Each row comes from the steps of one walk. Every step used is in the known rows, and no mark comes twice. Write the walk behind each row, first mark first.
Known rows:
kogi-lepakod-zifed-deku-kifa: [  2 -46  47 -19  -1 -46  61 -38 -42  50 -26  37  29  27 -21 -52 -14  -4
 -45  40  36  22  -9 -20]
lepakod-zifed: [  5 -15  73   0   7   0  23 -36 -38  10 -14  24  19  41 -31   2 -28  11
  -6  25  19  26   0 -25]
kifa-deku-tifolu-fogaf: [ 51  60  10  -9  10 -10   9   7 -29  16  13  47 -10 -44  20 -23 -17 -43
 -61  58 -39 -20 -53   9]
lali-lepakod-kogi-deku: [  8 -40  22  18  14 -36   0 -72 -79  25 -15  31  12  41 -43 -67  23  -6
 -26  31 -37 -26 -34 -56]
deku-tifolu: [ 22  18  42  16  14  -7 -12  19 -25  27 -10  39   0 -17  22 -26  -3 -39
 -18  37 -19 -40 -25  12]
kifa-deku-zifed: [ 28  37  -5   0 -17   9  55  14 -65  16   6  54  31  -4  37 -67 -10 -13
 -36  53  15  19  11   9]
lali-lepakod-kifa: [ 19 -20  19 -13  32  -7   8 -37 -61  42  23  29   1  39 -26 -36   4 -15
 -17  35 -16 -10   6 -47]
lali-lepakod-zifed: [ -5 -48  48   7  28   1   8 -50 -55  20  -9  19   7  43 -26 -37 -13  17
  -9  12   6  -6  -1 -42]
deku-tifolu-fogaf: [ 45  55  37  -8  31 -21 -11   9 -11  38  -1  46   2 -32  13  -5  -7 -44
 -47  47 -30 -41 -59  32]
kogi-deku-tifolu-lepakod: [ 24  48  -4   5  41 -11 -14   4 -14 -11  -8  37   3  12  36 -61 -51 -69
  -1  28  -9 -91 -23  10]
deku-kogi: [ 24  21  24  17  -4  11  -3  25 -32  26   8  53  40 -19  36 -17  -4 -34
 -59  30   8 -12 -23   4]
kogi-deku-kifa: [ -5 -11  16 -19  12 -39  29 -30 -52  30 -20  49  46   6   0 -61   3   4
 -42  37  -3 -20   9   3]
kifa-deku-kogi-lepakod-tifolu-fogaf: [ 55  35  12   4  19 -13  -1  16 -24  28  38  78   6 -22  12   1 -18 -28
 -63  56 -54 -29 -98 -21]
kogi-lepakod-zifed: [  4 -10  83  -2  24 -35  13 -39 -10  36 -25  24  35  70 -41 -16 -41 -10
  14  39   3  -4 -24 -49]
zifed-deku: [ 14  -2  36 -23 -23   6  56 -10 -42  79   7  48 -21  35  -3 -26  13 -29
 -37  18  18   9  -3  16]
lali-lepakod-zifed-deku: [ 10 -54  32  -6  -4   0  57 -55 -68  47  -2  29 -28  49 -29 -50   2  -3
 -33  13  25  16  -5 -19]
lali-lepakod-kogi-deku-tifolu-fogaf: [ 49  11   9  17  38 -57 -20 -50 -54  16 -14  37   0 -20 -23 -54  13 -40
 -56  59 -58 -54 -88 -12]
kogi-deku: [ 10  20  30 -15   7 -26  26 -36 -38  41  -8  49  16  47 -18 -42  -5 -20
  -9  33 -20 -30  -5   2]
lali-lepakod: [-12 -27  24  -5  30  12  -6 -15 -45  62   7  36   0  31   6 -54  19  -3
 -20   0 -16 -47   2 -24]
kogi-lepakod-kifa: [ 28  15  56 -23  29 -43  11 -24 -16  59   6  33  31  65 -41 -15 -24 -42
   6  63 -19 -10 -17 -54]
lepakod-kifa-deku-tifolu: [ 52  25   6   7  -7 -10  19  -3 -60 -13  19  33  -9 -26   5 -35 -24 -44
 -33  76 -31   9 -13 -36]
tifolu-lepakod-pafev: [ 39  18  15   0  49  37   5  -8 -20 -14   9  43  25  42  -1 -37 -45 -46
   5  32  21 -69  -9 -33]
deku-kifa: [-14 -20  36 -16  15  -8  13   3 -40  40 -15  43  43 -13  17 -31   7  13
 -46  20  13  -4  16   0]
lepakod-zifed-deku: [ 20 -24  53 -12 -22  -3  69 -42 -53  40  -6  33 -17  45 -31 -14 -14  -8
 -30  25  36  44  -5  -3]

Which walk is each row?
[ 34  -8  21  27   6   0  -5  -5 -45  -3 -10  23 -21  -4   9 -35 -14 -59
 -41  24  11 -18 -48 -26] | zifed-deku-tifolu-lepakod-kogi
[ 26  23  12  16 -11   6   9  19 -45   3   6  41 -11 -32  30 -46 -14 -36
 -35  49 -30 -18 -18 -14] | kifa-deku-tifolu
[ 40 -13  43  16 -15 -18  41 -19 -49  17 -16  32 -26  -2  -7 -29 -14 -36
 -32  45  15  11 -30  13] | lepakod-zifed-deku-tifolu
[ 31  41   5  -2   7 -34  48 -17 -55  29 -18  57  48  28  13 -76  -5 -25
 -15  57  10 -19  -4  39] | kogi-deku-zifed
[ 30  27  -4  16 -27  24  19  22 -53   3  25  54  29 -34  45 -37 -14 -31
 -76  41  -1  11 -16 -21] | kifa-deku-kogi
[ 28   5  10  35   9  11 -22   0 -50 -42  -1  20  -5 -21  18 -38 -33 -44
 -37  34 -10 -16 -39 -62] | kifa-deku-tifolu-lepakod-kogi
[ 29   3  38  19  -3 -23  21 -21 -31  -5  -3  35  48  19  -7 -37 -52 -28
 -35  62   4  16 -38 -63] | kifa-deku-kogi-lepakod-zifed
[ 60  32  47 -11  21 -58  31 -28 -10  49 -16  39  -9   6 -24 -22 -25 -57
 -43  67  -9 -20 -82  14] | kogi-lepakod-zifed-deku-tifolu-fogaf
[  3 -50  36 -17 -15 -19  67 -36 -64  30 -20  35  16   3 -14 -37  -4  14
 -60  29  47  47   9   0] | lepakod-zifed-deku-kifa
[ 58  45  23 -18   5 -23  28   1 -23  60   4  52 -27 -26   9 -16   5 -58
 -65  48 -13 -24 -62  49] | zifed-deku-tifolu-fogaf
[ 33  21  54 -15  45 -24 -11   2  -4  67  18  69  -4  24 -21  22  -6 -13
 -19  35 -53 -48 -86  -7] | kogi-lepakod-tifolu-fogaf
[ -2 -56  24  16  34  26 -17   0 -62  42  28  62 -34  20   1 -18  25  25
  -9  -5 -43 -51 -31 -24] | lali-lepakod-tifolu
[ 49  55 -33 -11   8   8  51   5 -64 -21  26  40  31   8  35 -65 -51 -39
 -26  64  30  18  19 -15] | tifolu-lepakod-kifa-deku-zifed
[ 35  29  -3  19  19 -32  22 -26 -62 -16 -23  39  48  26   8 -76 -22 -35
 -18  51  21 -18 -24  -1] | tifolu-lepakod-kogi-deku-zifed
[ 21  25  39  12  17 -27 -11  20   1  57  -3  51  56  17  20 -37 -16 -57
 -33  45  -9 -45 -44 -22] | deku-kogi-lepakod
[ 71  64  13 -17  27 -52  11 -12 -19  23  18  42   5 -16 -12 -27 -36 -66
 -44  95 -52 -20 -67 -30] | kogi-lepakod-kifa-deku-tifolu-fogaf
[ -3 -59  43  26  18  -2 -19 -40 -69  33  -8  23   5  22 -27 -39  33   7
 -36  14 -21  -8 -29 -68] | lali-lepakod-kogi
[ 27  -8  40  28  20  -9 -22  31 -21  38  18  75  17   6  13  -2  -6 -23
 -22  36 -38 -47 -75 -22] | deku-kogi-lepakod-tifolu
[ 30  30  -2  -2  17  14  11  25 -18  20   5  38 -29   2  47 -47 -35 -74
 -26  13  21 -59 -19  22] | zifed-deku-tifolu-lepakod
[ 43  -2 -15  12  10  -8   8 -12 -75  -5  24  31 -19 -21   9 -67 -11 -39
 -35  64 -39 -16 -15 -50] | lali-lepakod-kifa-deku-tifolu
[ 22   1  34  36  29   2 -40   3 -34 -24 -16  18   4  -9  12 -22 -25 -45
 -24  24  -3 -35 -45 -40] | deku-tifolu-lepakod-kogi
[ 44   3 -31  15  -6  10  18  -8 -81  -6  43  43  21 -24  23 -56 -11 -34
 -77  58 -13  13 -12 -58] | lali-lepakod-kifa-deku-kogi
[  5   5  47  -3  35  18   5 -25 -20 -17  -7  17  16  48  -3  -8 -67 -11
   4   6  37 -10   5 -28] | tifolu-lepakod-zifed
[ 37  12  17  23  -2 -46  36 -38 -77   8 -30  45  52  20 -14 -67   9 -16
 -27  66   5  11 -28   2] | lepakod-kogi-deku-zifed
[  60   23   22   -3   15  -26   15   12  -19   68   29   83  -10   -7
    0    7    2  -43  -67   47  -30  -32 -107   15] | zifed-deku-kogi-lepakod-tifolu-fogaf
[ 52  45 -31   6  -2  23  16  13 -52 -35  47  41  27 -21  43 -33 -55 -57
 -65  54  14   9  -7 -45] | tifolu-lepakod-kifa-deku-kogi
[ 53  29  -9   9 -24   8  30   3 -68 -13  40  45  31 -27  20 -25 -24 -40
 -74  69  -3  39 -11 -43] | lepakod-kifa-deku-kogi
[ 28  19  22  17  38 -20   0 -33 -28 -46 -22  20  10  27   1 -44 -74 -40
   7  35  13 -43 -22 -12] | kogi-deku-tifolu-lepakod-zifed
